Known rows, with every step that occurs:
vupon, tegaf: [ -6  -9 -13  -5  13   6 -17 -31 -10  39   1  -6 -33  12 -19  23   7  20
  31  19   1 -23  26  -8 -11]
nopu, dolugi: [-31  -5  15  41  51   8   5  24 -21  -8  15   4  19  30  22  14   7  26
  14   0  -1 -26  24 -21   5]
dolugi, tegaf, manu: [ 17  -4  26   5  26  33  -9   8  10   1 -63  10  -1 -13 -22 -25  -9   6
 -10 -40  36  13  14   4  13]
tegaf, gusol, dolugi, vupon: [ 16 -14 -17 -48 -16  -4 -53  -1  38  30   1   8  39  21   6 -12   6 -16
   6 -20 -12  48 -25  34  25]
vupon, dolugi, manu, nopu: [-58 -47  29 -19  70  32  10 -70 -21 -51   7 -24  36  20 -80 -31  35  15
 -11  27  13  28  -6   0   8]
manu, tegaf: [-21   5  35  -6  10 -11 -33   4  12  20 -22  -3 -16  -7  -2  17   2 -30
 -40  -2  32   5  48 -22 -28]
vupon, nopu: [-30  24   6  -5  18 -23   6 -22   7  -4  23  13 -39  22 -58  15   7  46
  15  13 -31 -11   8 -10   4]
nopu, dolugi, manu, tegaf, gusol: [-67 -15  55  -2  79  22 -29  27   6   3 -30   1  43  38  15  17   2 -32
 -37  -9  24   1  55 -14  16]
nopu, dolugi, manu, gusol: [-73 -41  62  -6  91  27   8  13 -20  -8   2 -12  68  50 -33  10  15  15
   4  20  45 -21  52 -28  19]
dolugi, tegaf: [ -7   1  36   5  16  20 -28  28 -16  24 -27  20  18 -23 -21 -25   0   6
   7 -11  28  -7  17   4  -1]
gusol, tegaf, nopu: [ 50  20 -28 -13 -54  -2  30  15  48   2   9 -26  24   7  27  26   5  28
 -26  -9 -11  26 -21   2  18]
manu, tegaf, gusol: [-48  18  -5 -27   1 -21 -39  12  55  47 -37  -8  -9   9  14  21 -27 -63
 -51 -24   6  15  44 -19  -7]
tegaf, manu, gusol, dolugi, vupon: [ 12 -38  19 -51  12   6  -9 -35  42  -8 -20 -20  27  37 -50  -3  16  10
  -1 -19  55  43  17  -6  14]
gusol, tegaf, nopu, dolugi: [ 26  16 -16  18 -13   7  30  35  27  -7  20 -23  40  31  47  38   8  48
 -15 -11 -10   2  -1 -16  23]
manu, gusol: [-55 -10   9 -30  17 -15   9  -6  26  29   6 -24  22  23 -43  16  -5  -4
  -3   6  32 -13  35 -35  -1]
tegaf, manu: [ 26  -3 -18  -1   5  16  28 -20  31 -30 -41 -10 -20  11  -2  -2  -8   1
 -17 -31  11  24  -1   2  15]
gusol, tegaf, manu, nopu, dolugi, vupon: [ 16 -40  30  -4  24  19 -14  -2  32 -13  11 -20  53  27  11  19  20  21
 -15  -3  34  15  23 -18   7]
vupon, tegaf, gusol, dolugi, manu: [ 16 -31 -15 -49  18  33 -39 -42  15  25 -23 -10   8  51 -26   2  14   3
  24  -3 -22  21 -15   9  32]
tegaf, dolugi, manu, gusol: [-51 -17  36 -46  34  14  22 -32  16 -10 -36   5  15  24 -23  -3   6  -9
  14 -11  33   7   5 -30  28]
nopu, dolugi, vupon, tegaf: [-41 -29  31  12  60   6 -47   7 -35  44  26  14  11  19   3  29  22  36
  48  31  34 -34  66  10 -14]
tegaf, manu, nopu, dolugi, vupon: [-40 -31  27 -24  66  13 -10  -7  25 -34 -23  -8  31  16 -25  11  12   8
 -17  -8  37  15  44 -12   3]
dolugi, gusol: [-46  -3  25  -6   5  -6 -11  28  -7   6  11  -5  44  -6  -8 -34  -2 -20
   0  -7  36  -9   7  -6   9]
dolugi, nopu: [-30  18   7 -15  17   6 -10  10  -5   0  -1  -5  61 -15 -52 -42   2   8
 -23  11  11  16 -11   4   0]
tegaf, gusol: [-27  17 -46 -22  -9 -10  -7  10  51  32 -15  -5   6  18  17   4 -32 -36
 -13 -29 -30  10  -7   6  26]

Rows:
[-24  34   7 -38 -10 -20  -2  16  43   2 -41 -17 -12 -10  -6  39  -4 -17
 -66 -12  26  32  46 -11 -18]
manu, tegaf, nopu
[ 13 -27   6 -33  16  11 -32 -33  11  32 -21   1 -26  -4 -24  13  11  13
  25  10  48   9  44  32  -8]
dolugi, vupon, tegaf, manu
[ 44   8 -10  17 -42   4  12 -12  19  10   9   7  -9  14  62   7   6  16
  20 -26 -12   6 -42 -30  17]
gusol, tegaf, dolugi
[-49   8  -7 -10   7  -2 -15 -24  -6  36 -14   7 -32  10  -4  -6   1   3
  49 -16  21 -29   9 -34  12]
vupon, tegaf, dolugi, gusol
[-46 -37  53 -50  43  20   7 -15   6  -1 -11 -17  57  23 -61  -3   7  -9
  -7  22  51   4  35  -9  14]
dolugi, manu, gusol
[-54  -3  57  14  90  16   9  -3 -23 -33  18  21   5  50 -56  11  29  64
  21  25 -11 -20  26 -11  21]
vupon, nopu, dolugi, manu
[ 59 -37  13 -34   4  23 -46 -50   2   4 -12  -1  -8  25 -29  -1  39  36
  33   0  29  37  -1  23   3]
gusol, dolugi, vupon, tegaf, manu
[-10 -22  -9  47  11  16  29 -39   6 -18  25 -34  24  29  -8 -49   8  20
  -3 -22  33  21 -26 -12  30]
vupon, dolugi, gusol, tegaf, manu
[ 19 -22  33 -27  -4  30   3 -28  20 -27  -8  -4  36  13  13   1  25   3
   3  -9   4  17 -37 -32  22]
gusol, tegaf, dolugi, manu, nopu
[ 21 -10  36 -31   8 -13 -46 -28  -7  -8  37  26   6  24 -60  -8  45  59
  33  20  -5  33 -13  19   6]
gusol, dolugi, vupon, nopu
[-32 -11  19 -44  22   2 -15 -17  11   5  13 -31  83  36 -88 -29  16  24
 -10   8  25  24  -4 -41  10]
manu, gusol, dolugi, nopu
[ 66 -21  29  -2   9  45 -26 -14   3 -25 -49   9  15  17 -28 -35  23  28
   3 -44  20  44 -28  -1  22]
gusol, dolugi, tegaf, manu
[ 20   1 -39 -27 -19   3 -24  -8  41  10 -11  -7  22  40  10 -10  -6 -15
  -1 -35 -44  38 -42   0  33]
tegaf, gusol, dolugi
[-31  13  -3 -13  10   9 -36  36  28  52 -40  18  23  -8  -4 -22 -27 -27
  -4 -38  -1   2  11   8  22]
dolugi, tegaf, gusol
[-67  26  -4  -7  28  -5  25  56  13 -20  -2 -16  55  18   3  10   2  17
 -22 -19  22  -6  26  -9  26]
tegaf, nopu, dolugi, gusol
[ -1  14   2 -14 -44  -6  16  40  34   5  19 -29  68  -2  17  -8  -1   3
 -28 -14  28  16 -10  -6  27]
dolugi, gusol, tegaf, nopu
[ -3  14 -32 -39  -2   7 -30   2  40   9 -11 -11  70  30 -33 -41  -4 -10
 -20 -29 -35  48 -52   6  34]
tegaf, gusol, dolugi, nopu
[ -2 -22  31 -59   2  19  31   1  41  -2  -5 -41  76  28 -38  20  15  11
 -30  13  42  23  17  -8  28]
dolugi, manu, gusol, tegaf, nopu
[-22 -14  -8 -27  15   2  37 -26  53  -6 -35 -35  -1  37 -39  10 -16  -6
 -20 -24  43  12  32 -31  14]
tegaf, manu, gusol
[-73  -8  34  37  53   2  -5  48 -27  -2  23  -1  58  24  15 -14   5   6
  13  -5  31 -33  31 -25  13]
nopu, dolugi, gusol
[-60   6 -17  23  42   8  14 -41 -25 -16  21 -16  36   4 -74 -59  10  35
 -13  14   2  24 -22   5   6]
vupon, dolugi, nopu
[ -8  29   7 -29  -3   8  -2  39  17  11 -47   6  19 -31 -27  -2  -3  17
 -21 -22  19  17  15  14  12]
dolugi, tegaf, nopu
[-67 -13  25  -4  60   5  -9   7  -1 -22  14 -15  41  23 -23  23  14  11
  -9  10  -1 -21  35 -46  -6]
manu, nopu, dolugi
[-56  -2 -24  20  42  11 -11 -21   5  38 -13   2   4   9 -32 -40 -14   1
   5 -31  -9  14  -6   9  27]
vupon, dolugi, tegaf, gusol
[ 46 -19  42  -1   8  32 -47   2 -25  -1 -14  18  30   7 -25 -35  28  31
  19 -19   9  26 -26  -7   9]
gusol, dolugi, tegaf
